Every row comes from one small tree of marks. Brackets hold a mark, then the marks that hang from it, in alphabetical order. Every link used is in the known rows. Which tree was each row made from?
Known rows:
{rugil {pibit zuked}}: [ 21.8  -8.5  15.7  15.7  18.6  -4.5  -6.6 -17.8  24.6   5.3  -8.4  -1.8
   1.1  -2.3  -2.5  -7.5  13.3  -7.4  10.6]
{zuked golo torutib}: [ 23.4  -4.4  -5.6  -4.5 -18.0 -34.9   4.3  25.2 -29.0 -29.8  47.3  -9.3
 -14.5   4.0  12.9  10.3  -0.6   6.2 -14.5]
{torutib zuked}: [ 17.0 -24.0  21.7  -4.1   3.3   0.7 -11.7  -9.0   3.5  12.4 -18.4   1.6
  -3.0 -11.6   3.5 -13.2   4.5   2.2  20.4]
{zuked golo}: [ 12.1  15.3  -2.0   3.0  -3.3  -7.4  -0.1   0.0  -8.6 -14.0  32.0   3.5
  -4.4   7.3   2.4   4.9  13.6   8.4   0.1]
{zenut {zuked golo}}: [ 25.0   8.3  20.7  -3.9   0.2  -5.9  -8.2 -20.6 -14.2  20.8  16.0   8.5
   2.1 -18.5  -1.9   8.8   3.6  -1.2   1.2]
{rudu {pibit vipeve {zuked golo}}}: [ 37.4 -17.6  13.3   7.8   0.8   9.1   9.5   3.2   4.7  -2.2  19.5  26.2
  20.5  10.5  12.3 -12.2  15.8 -12.3  12.9]
{nitos pibit}: [ 27.0   1.6  35.3   5.2   3.9  13.3  -5.4 -11.1  -6.3 -18.5   1.7  -6.2
  -9.6  26.0  -2.1  -1.8   6.9  -2.2  -0.8]
{zenut {zuked torutib}}: [ 24.5 -16.6  20.3 -10.9  -7.2 -20.3  -4.7  -3.6 -22.1  19.6   4.3  -3.0
  -2.6 -26.2   3.5   8.7 -15.8  -8.2  -9.1]
{zenut zuked}: [ 16.3  -2.7  22.4  -5.9   2.8  -0.6  -7.9 -21.2  -8.2  30.4  -6.3   6.2
   4.9 -23.8  -4.0   4.7  -6.2  -6.9   1.2]
{rudu {pibit giva vipeve zuked}}: [ 29.5 -17.1  -9.4   7.2   2.5   6.4  -4.8   7.2  17.4  12.5  -8.7  30.6
  29.6  11.0  22.9 -13.3   6.8 -39.2  14.5]
{nitos {pibit giva vipeve {zuked golo torutib}}}: [ 40.4 -19.4  19.1   7.5 -13.0 -17.7  13.4  -3.4 -12.0 -13.4  20.8   5.7
  10.6  15.4  33.1 -14.5  -6.1 -41.5 -10.2]
{nitos {pibit giva vipeve {zuked golo}}}: [ 34.6  -9.6  20.8  11.2  -5.7  -4.3  11.1 -15.5  -1.8  -6.1  13.2  11.8
  15.3  17.2  28.4 -17.4   0.7 -40.3  -3.0]
{rudu {pibit giva nitos vipeve {zuked torutib}}}: [ 22.0 -39.1 -13.6  13.2  -3.8  -7.8  -3.1  21.1   5.6 -11.7  -8.6  18.1
  30.6  -0.2  43.3 -13.4 -11.1 -38.0   1.1]
{zenut {zuked golo torutib}}: [ 33.0  -5.8  18.6  -8.7 -10.1 -25.4  -4.9  -3.4 -28.5   9.8  27.0  -0.4
  -5.2 -20.9   5.0  12.5  -6.4  -2.7  -8.9]
{rudu {pibit giva nitos vipeve zuked}}: [ 16.2 -29.8 -11.8  16.5   2.8   5.7  -5.6   8.9  14.9  -4.1 -16.0  24.3
  35.0   1.5  38.5 -15.7  -4.4 -36.8   8.1]
{zuked golo torutib zenut}: [ 15.4   2.5 -12.6 -27.7  -6.9 -44.8  10.5  18.6 -24.7 -36.8  50.9 -14.9
 -23.9   7.6  -7.9  15.4  13.0 -17.0  -6.4]
{nitos {pibit vipeve {zuked golo torutib zenut}}}: [ 38.1 -24.1  39.8  -4.5  -7.8 -16.7  30.6 -10.3 -17.8 -25.2  35.2  -2.9
  -1.0  13.3  11.4 -14.0   2.2 -29.5  -7.7]
{rudu {pibit giva nitos {zuked golo zenut}}}: [ 24.0  -2.5 -10.1   2.0  16.7  -0.5 -28.6  -3.1   7.2  -8.7  -3.1  19.2
  15.1  13.1  19.8   2.7  20.8 -32.8  16.9]
{nitos {pibit zuked}}: [ 36.3  -8.9  52.4   4.0   5.6   6.9  -0.9 -28.5 -11.9  -1.9   5.7   0.5
  -3.2  16.1   5.1  -7.1   7.9  -9.4   0.1]
{nitos {pibit giva vipeve {zuked golo zenut}}}: [ 30.8  -6.2  17.3   0.0  -0.5  -9.0  14.0 -18.6   0.3  -9.2  15.3   9.4
  10.9  18.8  18.1 -14.7   7.4 -52.1   0.9]
{golo zuked}: [  3.6 -16.2  -6.9   4.5   0.4  11.3  12.7 -11.8  -4.6  21.3 -25.2  -9.7
  -9.1  -1.9  -8.8  -2.7   4.3 -22.4  -9.3]

Write each row's tree:
[-13.5 -56.0  11.0  19.4 -10.9 -12.6  42.6 -10.2  -1.9  -7.5   1.8   6.3
  36.8 -36.9  46.6 -31.3 -31.7 -23.9 -15.0] -> {pibit nitos vipeve zuked}
[ 20.3  -8.3  14.8 -18.1   8.1 -11.6  -7.5 -13.6   0.4  -2.4   6.5  -0.1
 -12.3  -4.0  -9.5  -6.3  23.4  -7.9  25.4] -> {torutib {zuked golo zenut}}
[-10.7 -40.3   4.9   5.3  -6.0 -24.6  46.7 -14.3  -4.8 -22.1  26.7   4.6
  27.0 -29.5  33.8 -24.5 -12.8 -34.5  -9.2] -> {pibit nitos vipeve {zuked golo zenut}}
[-16.3 -44.3 -22.9  20.5 -10.8 -21.0  22.7  -4.2   9.7   4.4 -16.3  14.5
  46.7 -31.5  63.3 -29.4 -34.8 -57.1 -12.7] -> {pibit giva nitos vipeve zuked}
[-21.9 -39.6 -27.7   4.1  -3.2 -27.8  27.1  -8.8  13.0  -0.1 -13.7  10.5
  39.9 -28.9  48.8 -26.2 -24.9 -73.4  -6.8] -> {pibit giva nitos vipeve {zuked zenut}}
[ 19.5  -6.6   5.0  11.0  -6.7   5.3   6.7   1.7   7.7 -15.8  -6.3   3.5
  11.2  23.8  19.7 -14.6  -7.3 -37.0  -4.3] -> {nitos {pibit giva vipeve}}
[ -0.1 -35.0 -16.0   7.6  -6.4 -37.8 -11.5   0.6 -12.7   0.6 -11.6   0.7
  20.3 -24.7  56.7  -5.5 -27.1 -42.1 -15.4] -> {pibit giva nitos {zuked torutib}}
[  0.0 -47.8 -26.7  17.1 -23.7 -44.9  25.7  13.4 -10.4 -16.3  17.3   8.0
  36.5 -29.2  72.7 -22.0 -34.9 -52.8 -22.7] -> {pibit giva nitos vipeve {zuked golo torutib}}
[-13.9 -53.6 -29.9  -1.2 -13.0 -47.0  30.7   8.4  -1.4 -11.7  -2.9   1.9
  33.0 -31.1  56.4 -22.2 -34.6 -75.2 -16.9] -> {pibit giva nitos vipeve {zuked torutib zenut}}
[ 28.6 -17.2  22.0   9.6  -4.6  -0.8  11.6 -15.6   2.7   0.9  -2.0  10.4
  17.1  13.3  26.7 -19.9  -6.1 -44.6  -3.1] -> {nitos {pibit giva vipeve zuked}}
[  3.3 -22.0  19.0  13.9   1.2 -15.1   4.8 -22.7 -16.4  -9.8  17.6   3.2
  14.3 -23.2  34.0  -7.7  -5.0  -1.6  -7.7] -> {pibit nitos {zuked golo}}
[ 32.3 -31.6  40.7  -6.0  -6.1 -13.1  30.4 -10.1 -13.7 -18.5  19.6  -4.7
   0.9  10.0  10.1 -15.9  -4.1 -34.1  -7.9] -> {nitos {pibit vipeve {zuked torutib zenut}}}
[ 34.3 -26.6  20.5   6.2 -11.4 -14.0  13.4  -3.1  -7.9  -7.0   5.6   3.9
  12.5  12.0  32.1 -17.2 -12.7 -45.5 -10.2] -> {nitos {pibit giva vipeve {zuked torutib}}}
[  0.7 -10.6 -14.8  15.1   1.1 -23.3 -14.8 -16.8  -4.3   2.3   0.0  11.8
  24.4 -17.4  50.8  -5.4  -8.1 -35.0  -5.2] -> {pibit giva nitos {zuked golo}}
[ -2.3 -17.0  14.5  -2.1   9.2 -21.9   9.4 -27.0 -13.4 -14.4  20.4  -1.2
   7.7 -20.4  19.8  -4.4   4.3 -18.2  -2.3] -> {pibit nitos {zuked golo zenut}}
[  2.7 -19.7 -22.2  -6.2  -1.1 -49.5  -7.3  -3.8 -15.5 -13.8  13.4  -1.7
  10.4 -17.0  43.4   1.5  -8.3 -52.7  -9.9] -> {pibit giva nitos {zuked golo torutib zenut}}
[ -5.3 -45.3  10.0  21.5 -13.5 -17.8  42.4 -10.0  -8.1 -17.0  24.7   8.5
  33.6 -31.8  48.3 -27.7 -22.2 -18.2 -15.0] -> {pibit nitos vipeve {zuked golo}}
[  5.3 -10.9 -25.6  -7.4  -6.1 -31.6  28.0 -10.5   9.6  13.3  19.4  21.9
  28.4 -10.3  28.8 -19.3   0.4 -71.2   2.2] -> {pibit giva vipeve {zuked golo zenut}}
[ 30.5   2.3  24.9  -6.6  11.2  -3.9 -12.1 -27.3  -1.3   2.5  -5.0   3.6
  -0.7  21.7   6.9  -3.2  12.5 -44.6   5.6] -> {nitos {pibit giva {zuked zenut}}}
[  2.5 -47.0  18.2   6.7  -6.6 -29.4   8.6  -5.1 -24.3 -11.2   6.0  -8.5
  10.3 -30.0  39.3  -7.4 -24.4  -8.9 -17.7] -> {pibit nitos {zuked torutib}}
[ 43.2  -1.6  20.1   2.8  10.9  11.0 -17.0  -5.4  -0.7   3.1  14.9  22.3
   6.8  17.2   2.2   1.9  27.4  -0.1  18.0] -> {rudu {pibit {zuked golo}}}
[ -5.7 -70.0   9.1  14.3 -20.5 -31.7  46.0   7.3 -16.3 -18.5  12.4  -2.6
  29.4 -39.6  53.9 -27.3 -41.4 -25.1 -24.7] -> {pibit nitos vipeve {zuked torutib}}
[ 38.1 -15.5  47.3 -11.0   3.9 -11.2   4.2 -19.0 -19.7 -13.3  15.0  -8.7
 -12.6  16.2   0.4  -2.3   7.7 -22.4  -2.9] -> {nitos {pibit {zuked torutib zenut}}}
[ -4.7  -5.4 -20.0  -0.9   8.9 -30.1 -10.1 -20.9  -1.3  -2.5   2.4   7.1
  17.7 -14.6  36.5  -2.5   1.7 -51.8  -0.2] -> {pibit giva nitos {zuked golo zenut}}
[ 42.2 -27.3  43.1   6.7 -13.6 -12.0  27.3  -7.3 -20.3 -22.3  33.5  -0.4
   3.4  11.6  21.4 -15.8  -4.1 -18.1 -11.9] -> {nitos {pibit vipeve {zuked golo torutib}}}
[ 30.0 -40.0   9.5  13.9  -5.8  -5.6  10.9  16.9  -7.2 -26.5  19.7  13.7
  21.0  -0.5  32.8 -12.1  -2.6 -10.5  -0.7] -> {rudu {pibit nitos vipeve {zuked golo torutib}}}
[ 47.7 -11.2  49.9   1.6  -2.8 -10.0   1.2 -15.8 -26.4 -16.9  29.1  -4.0
 -10.1  18.2  11.4  -1.9   8.2  -6.7  -7.0] -> {nitos {pibit {zuked golo torutib}}}
